Each row was made from one walk, in order. Every step used is in the known rows, and no mark comes twice. Write each row's walk.
Known rows
J, Y: [  4  -6   2  13  12 -10   5   0   9   5  -6   4   1  -1 -25  -5  12   6
  11   0   6   1   4   0 -16 -17  13   8  -9  12 -24   5   7   3]
B, X, D, F, Y: [ -9 -10  -9   3  17  -1   3  -4  -5   2 -11  11  16  10 -10  -9   0  -4
  15  21   6   2   1 -15 -28 -20   0 -41   7 -14 -20   4 -13   2]
H, W, J, Y, R, Z: [  2   4   4  12 -27  -4  18  -7   9  -4  22  -4  -3  -6   9   5  -1  16
  13  -8   5  -5  -3  24  20  -2   1  37 -14 -19  12   6  -3  13]
J, Y, R, Z, H: [ 28   5  -9   7  -5   1  10  -6  -1 -20  -2   1  -5 -16 -12 -14   4  -6
  -6 -28 -11   0  19   8  10 -14  19  23  -6  -3  -2  -5  -8  11]
B, X, L: [ 11 -14   6  -3  17  -6  11  12   4 -16  -6  14  28   8  -9  -3   8  -6
  28 -15   2  22  -2  -2 -10 -28  12 -19 -10   8  -3  32  24  -1]
H, W, J, Y, R: [  0 -11   9  16 -17   4  18  -9   8  15  14 -10 -11  -3  -5  11   2  16
  11  -2  11  -2 -10  26  14  -4   9  39 -23  -3   0   6   6   3]
H, W, J, Y, F: [-27 -14   3  22  -9  -6  -6   2  -3  14   2  -5 -21  -2 -10  23  -4  15
  -2   0  16  -5  -6  -6  -2  -1   5  16 -20  -3 -21   0  -2   1]
F, Y, R, L, X: [ 21  -1  19 -13 -14   8  16  -2  10   0  12  -2  20 -20  29   2   1  -4
 -16   9 -22  12  -6  -8  21  -4  -9 -15  -6  -4  30  -2  12   7]
B, J, Y, R: [ 25   0  -2   3   6  13   2  -7   7   6   0   0   7 -11 -28  11   7   1
   1 -14   2   0   2  27  -7   4  15  36  -1  14  -1   4   0   2]
L, X, D, F, Y, J: [-18 -10  -6  -6   4   8 -11  -9 -11  12 -19  10   4  26   8 -12 -23 -11
  -2  31  -3 -13  11 -10 -25  15 -21 -34  24 -26  -4 -11  -5   3]
X, D: [ -7   4   4   9  18 -24 -17  11 -16  -6 -14  -2   5   6 -13   1  11   1
  12  23  -2  -4  17  -6 -16 -13   6 -10   9   9 -23  11  14   6]
X, D, F, Y, R, L: [ -3  -3   6 -12  -8  -3   0   9  -6   0  -5   4  11 -15  13   8   9 -13
 -17  24   3  -4 -17 -21  -2  -8  -2 -18   1   9   0   7 -12  -3]
J, Y, R: [ 22  -7   5   7  -5   5  13  -4  12   7   5  -7   2 -15 -20  -4  19   3
   3  -2   3   2   0  13  -2  -9  12  24 -13  16 -10   2   9   6]
Z, R, Y, J: [ -7  -7   5  11 -17   8   0 -12  14  -4  24  12 -11   6  -3  -7   6  -1
   4  -5  -1 -18  -9  24   4  12  -9   4   9   3   9  -2   8 -17]
Z, H, W: [ -5   1  -1  15  14  -6   2  10  -2  -9   3  -4 -25   8 -12 -15  -1   6
   9 -20  11  -6   0   1  -5 -18  17  -6 -15  -5  -9  -4  10 -10]
F, Y, R: [ 23  -2   2   2 -16  11  15   2   7   0   8 -12  10 -24  -2   2  13   3
  -6  10 -12  -4 -15   4   2  -9   2   3 -11   4   7   8   4   5]
F, Y, J, W, H: [-16  12 -24  -3   5  20 -21  -5   0  13 -16  -5  -3  14  -3   5 -12  10
   5  14   6 -11  -8 -16   9  11  -5  -8  17 -13   4  14 -14 -13]
J, Y, R, L, X, D: [  9  -7  23 -15   8 -13  -4  -6  -5   5  -8   3  16   0  15   5   6 -16
  -5  12 -15   9  24  -2  12 -10   1   0   0  -2   5  -7  16  10]
L, X, D, F, Y: [-13  -2  -8  -6  10  -9  -2  -6 -10  12 -20  -4   5  17   0 -10  -6  -4
   0  34   0  -3  11 -21 -24   1 -12 -40  12 -17 -17  -6  -5   7]
D, F: [ -9   0 -15  10   7  -4   4   5   2   2   1  -2  -7   6 -23 -17   7  10
  -4   7  21   7 -13  -6 -29  10   2  -8   3  27 -30   4   5   3]
X, D, F, Y, J: [-22  -7  -9   2   0   7 -12   2 -10   4 -19  11   0  11  -5  -5 -14  -9
  -4  27   8 -21  -2 -11 -31   4  -8 -23  21  -9 -17   1 -14  -6]
H, W: [ -9   0   5  11   4  -6   5  13   6   0  12  -8  -8   9  -8  -9   7  14
  16   0  17  -6 -13   7 -10 -10   2  -6 -12   0  -9   5  18  -6]
D, F, Y, R, L: [  7  -5   1  -7 -19   9  16   8  11   2  13   2   9 -23  10  -1   9  -2
 -24   8   5   7 -32 -19   0   0  -2 -10  -7  20   6   3  -9  -4]
D, F, Y, R, Z: [ 14   8 -19  -2 -29  10  16   2   7 -12  14  -5  11 -17   6 -11   5   3
 -14   7   0  -5 -22  -2  -9   5 -11  -8   5  -4   4   3 -23   8]
Y, J, W, H: [-17  13 -26   1  15  15 -28  -3  -8   4 -11  -8 -10  23 -14  -1  -9  11
   7   7  16  -2   1  -9   9  20  -2   4  19   6  -5  11  -3 -10]
D, F, Y, J, W: [-29   1 -24  -4  -3  25  -4   3   1  12 -17  -2 -12  13  -4  -9 -15   6
  -5  16  28 -13 -27 -18 -20  26  -8 -12   9  -2  -4  -9 -21 -20]
B, J: [  5  11  -7   6  20  -3 -10   7  -1  -9  -1   5   8   2 -22   4   2   6
   6  -5   2   3   3  14 -14   7   7   9  11  16  -7  11   8   1]
R, L, X, B, J, Y: [  2 -14  16 -22  27  -8 -20   2   7  13  -7  20  18   9  10  21  -9 -20
   1 -34 -14   9  17   5  -2  -3  -5   0   7  -1   5  -9  -6  -7]
W, J, Y, R, Z, H: [ 17   7  -6  15 -14  -6  13 -15  -7 -14  -2   4 -10 -15  -5   0  -4   4
  -6 -18 -16  11  22  12  25  -7  17  39  -6  -2   3  -1 -12  23]
J, W, H: [-12  21 -25   3  21  -3 -20   2  -6   8 -12 -19  -5  15 -19   1  10  15
  10   8  17   9  -1 -19   9   7   3  -3   5  15 -19  19  -3  -6]
Z, R: [  4   7   5  13   5  -5   0  -3   1  -3   4  -6 -12   3  -8   0  20   0
  10   1   0  -6  -5  13  -7   4  -7  -2   0  22 -12   4  10  -2]

Which walk is each row?
[  0   0   6  13  -9  -9   7  -8  15  -3  22  -1  -9  -4  -9  -5  21   5
   8  -2  -1  -8 -12  14   5  -3  -4  -3  -5  13  -3   2   8 -12] : Z, R, Y
[  7  18 -12  10   7 -16  -2   8  -9 -31  -3   6  -5  -2  -6 -18  -1   2
  -4 -18 -10   3  19  -7  -2 -11  10  -3   5   0  -6   1  -1  10] : R, Z, H
[ 17   0  -4   4  -9   2  15  -1   6 -17  12  -5 -16  -4  -4 -16  -3  -3
   5 -36   3 -13   6  16  12 -18  16  19 -18 -23   7 -10  -6   1] : J, Y, R, Z, H, W
[  4 -10   3  17  -5   4  17 -13   1  10   5  -6 -30  -4 -10   5  -4   7
   5 -22   4   1   3  18  22 -13  21  37 -28  -7   4  -3   0   2] : Z, H, W, J, Y, R
[ -4   3   6   0  19 -21 -14  -1 -17   1 -15  -5   9  17  -1  -7   1  -1
  11  26 -12   5  30  -3 -13  -1  -7 -20  11  -6 -15  -1  23  12] : L, X, D
[-26   1 -11   2  -5   6  -8   3   6   0   7   1  -9   6  -6  -9  -1  12
   5   3  19  -7 -14  -1   4  21  -1   6   7   0   9  -6   4 -25] : R, Y, J, W
[  3   5  21  -7   9  -9   1  -6   4  -3   7   4  -2  10  21  -1   7  -6
   1   1 -11   7   4   2   9  10 -20 -19   2  16   8  -7  18   2] : Z, R, L, X
[ 27  14  -4  -2 -27   4  12   1   5 -18  16  -7  19 -25  11  -1   6   1
  -5   6 -18  -6 -11   6   6  -9  -6  -2   1 -11  17   6 -10  15] : F, Y, R, Z
[-15   3  -4  21   0 -16  10  -4   1 -14  -1   9 -22   6   0  -3 -16  12
  12 -26   5  -5  14   9  17 -17  14  18 -14 -24  -3  -2  -8   8] : R, Z, H, W, J, Y
[  0  -8   9  -9  12 -14 -13   2  -5  10   0  -5   7  15   5   2   4 -10
   7 -10 -17  10  17   1 -14  -1 -13 -15   3   0 -11  -5   9   3] : L, X, B
[ -8  -6   4  24   3 -14   7  -8   2  10  -5   5  -3  -2 -17   9   4  19
   9   7  -1  10   6   4  -1  -7  12  25 -10  13 -20  11   5  12] : W, J, Y
[-20   7 -10   2   7  12 -14   7  -7   0 -13  -4 -11  14  -7  -6  -3   9
   9   8  19  -7  -6  -2  -8  24   0   7  12   8  -1  -7   4 -11] : Y, J, W
[ 10  -6   6 -16 -13  12  18  -3  12  11  11  -1  12 -10  24  -8  -3  -5
 -25  12  -5  14 -19 -17   4  10 -13 -21  -2   5  16  -7  -4   3] : D, F, Y, R, L, X
[  0  -2   9 -17   3 -11  -6  -1 -13   2  -2  -3   9   5  17  -7   2 -12
 -16  20   0  15  10 -11   0  14 -12 -13  12  12   1  -6   8   7] : Y, R, L, X, D, F
[ 16  -2  17  -7 -18   5  14  10   8  -7  12   1  17 -30  18  10  12  -3
 -15   8 -13   3 -21 -11  15 -15   1  -4 -10  11  19   8   3  -1] : F, Y, R, L
[ -1  -6   0   8  -6  14   1   4   5  -2  -2  10   6  -4  -3  -3 -10   2
   1  12  -8 -14  -8   1 -12  -1  -4  -8   7  -7   4   4   4  -2] : F, Y, J
[  6  13  -4  12 -20  -6  10  -1  -9 -22  17  -8 -17  -6  14   0 -12  11
  -1 -19  -5   0   5  17  27  -1   6  26  -8 -17  19   1  -3  12] : Y, R, Z, H, W, J
[ -1  15  -9  11   3 -11   3  13  -3 -26   9   1 -15   8  -1 -18  -7   5
   8 -25   7  -9   6   2  -1 -16   7  -9  -5 -19   1  -4   1  -2] : R, Z, H, W
[ 20  -5  18 -32  10   3 -18   6  -3   3   9   2  22  -3  25  24  -2 -24
 -13 -28 -21  14   8  15  12  12 -15   6  10   8  27  -6   1  -4] : Y, R, L, X, B, J
[ 19  10 -25   0 -20  13  17  -2  -3 -18   3   0  -3 -17  -1 -18  -5  -7
 -22 -11  -6  -4  -8  -9  -2  -4   4  -7   2  -8   5  -7 -27   7] : D, F, Y, R, Z, H
[  7  -5  -4 -13  -5   4   5 -10  -9  13  -9 -13   9   3   4  -9  -1  -9
  -8  34  -7  -1   7  -8 -14   7 -13 -24   8 -15  -2  -5  -6   9] : L, X, D, F, Y, R
[  0   3  16  -6  11 -14   0   6   3  -6   6   5  11   5  15  -8   0   3
  -6   5  -8  19   7 -11   3   1  -6 -19   2  13   6  -2  23   7] : R, L, X
[ 12  -3  23 -17  -3  -7  -1   0  -9   3  -6  -1  22 -11  32  12   0 -14
  -8  27 -25   2  11 -14  16  -9  -9 -23   3 -14  22  -1   8   7] : F, Y, R, L, X, D
[ 17 -20  25 -24  -1  -2  -2  -1   7  17   6   3  15  -8  20  12   8 -24
  -8 -24 -21  15  11   1  11  -8  -7   6 -10   4   7  -9   3   1] : J, Y, R, L, X, B
[-16   6   6 -36  31  -3 -31  12  -9   6 -14  -1  10  18  22  25  -9 -16
   2 -21   1  13   6 -10   7  21 -15  -9  12   3  15 -12  -8 -18] : R, L, X, B, J, W
[-19   4 -12  -2  -2  18  -7   4  -1   5 -15  -3  -5   4   2   3  -9   3
   6  16  12 -17 -15 -10  -6  13  -4  -7   6  -9   7  -4  -8 -16] : F, Y, J, W
[-22 -13  -4  24  -2  -4  -7  -1 -11   8  -8  -1 -39  -2 -15  17 -12   8
  -9 -20   9  -5   7 -11   4  -8  19  16 -23  -8 -20  -9  -7  -1] : Z, H, W, J, Y, F
[-24   2  -8  -1  -8  12  -7  -9   9   3   9  -2 -21  11   1   0   4   1
   8  -1  16 -17 -16  11  11  27 -11   7   9   3  12 -10  -1 -30] : Z, R, Y, J, W
[ 25   0  15 -18  12   8   3 -10  10   5   4   8  18  -6   4   9  -4  -8
  -9 -16  -8  16  12  16  12  11   1  19   2   7  23  -7   9   3] : B, J, Y, R, L, X
[ 12   8  -2  12 -22  -6  14 -11   4  -8  10   2   7 -16   1   7   4  12
   2  -2 -10   9   9  16  18   3   1  41  -2   2   4   9  -5  24] : W, J, Y, R, Z
[ 16 -13  16 -24   8   4 -14   7   6   8   5  13  16 -16   2  32   7 -24
  -7 -38 -10   3  -3  13   8  -7   8  28  -1  16   5   2 -14 -13] : X, B, J, Y, R, L
[-40  -1 -20  -8   9  12 -18   6 -16  11 -34  -1 -11  18  -2   1 -15  -6
   4  32  26 -22 -11 -23 -24  20  -9 -22  19 -13  -9  -9 -25 -18] : X, D, F, Y, J, W
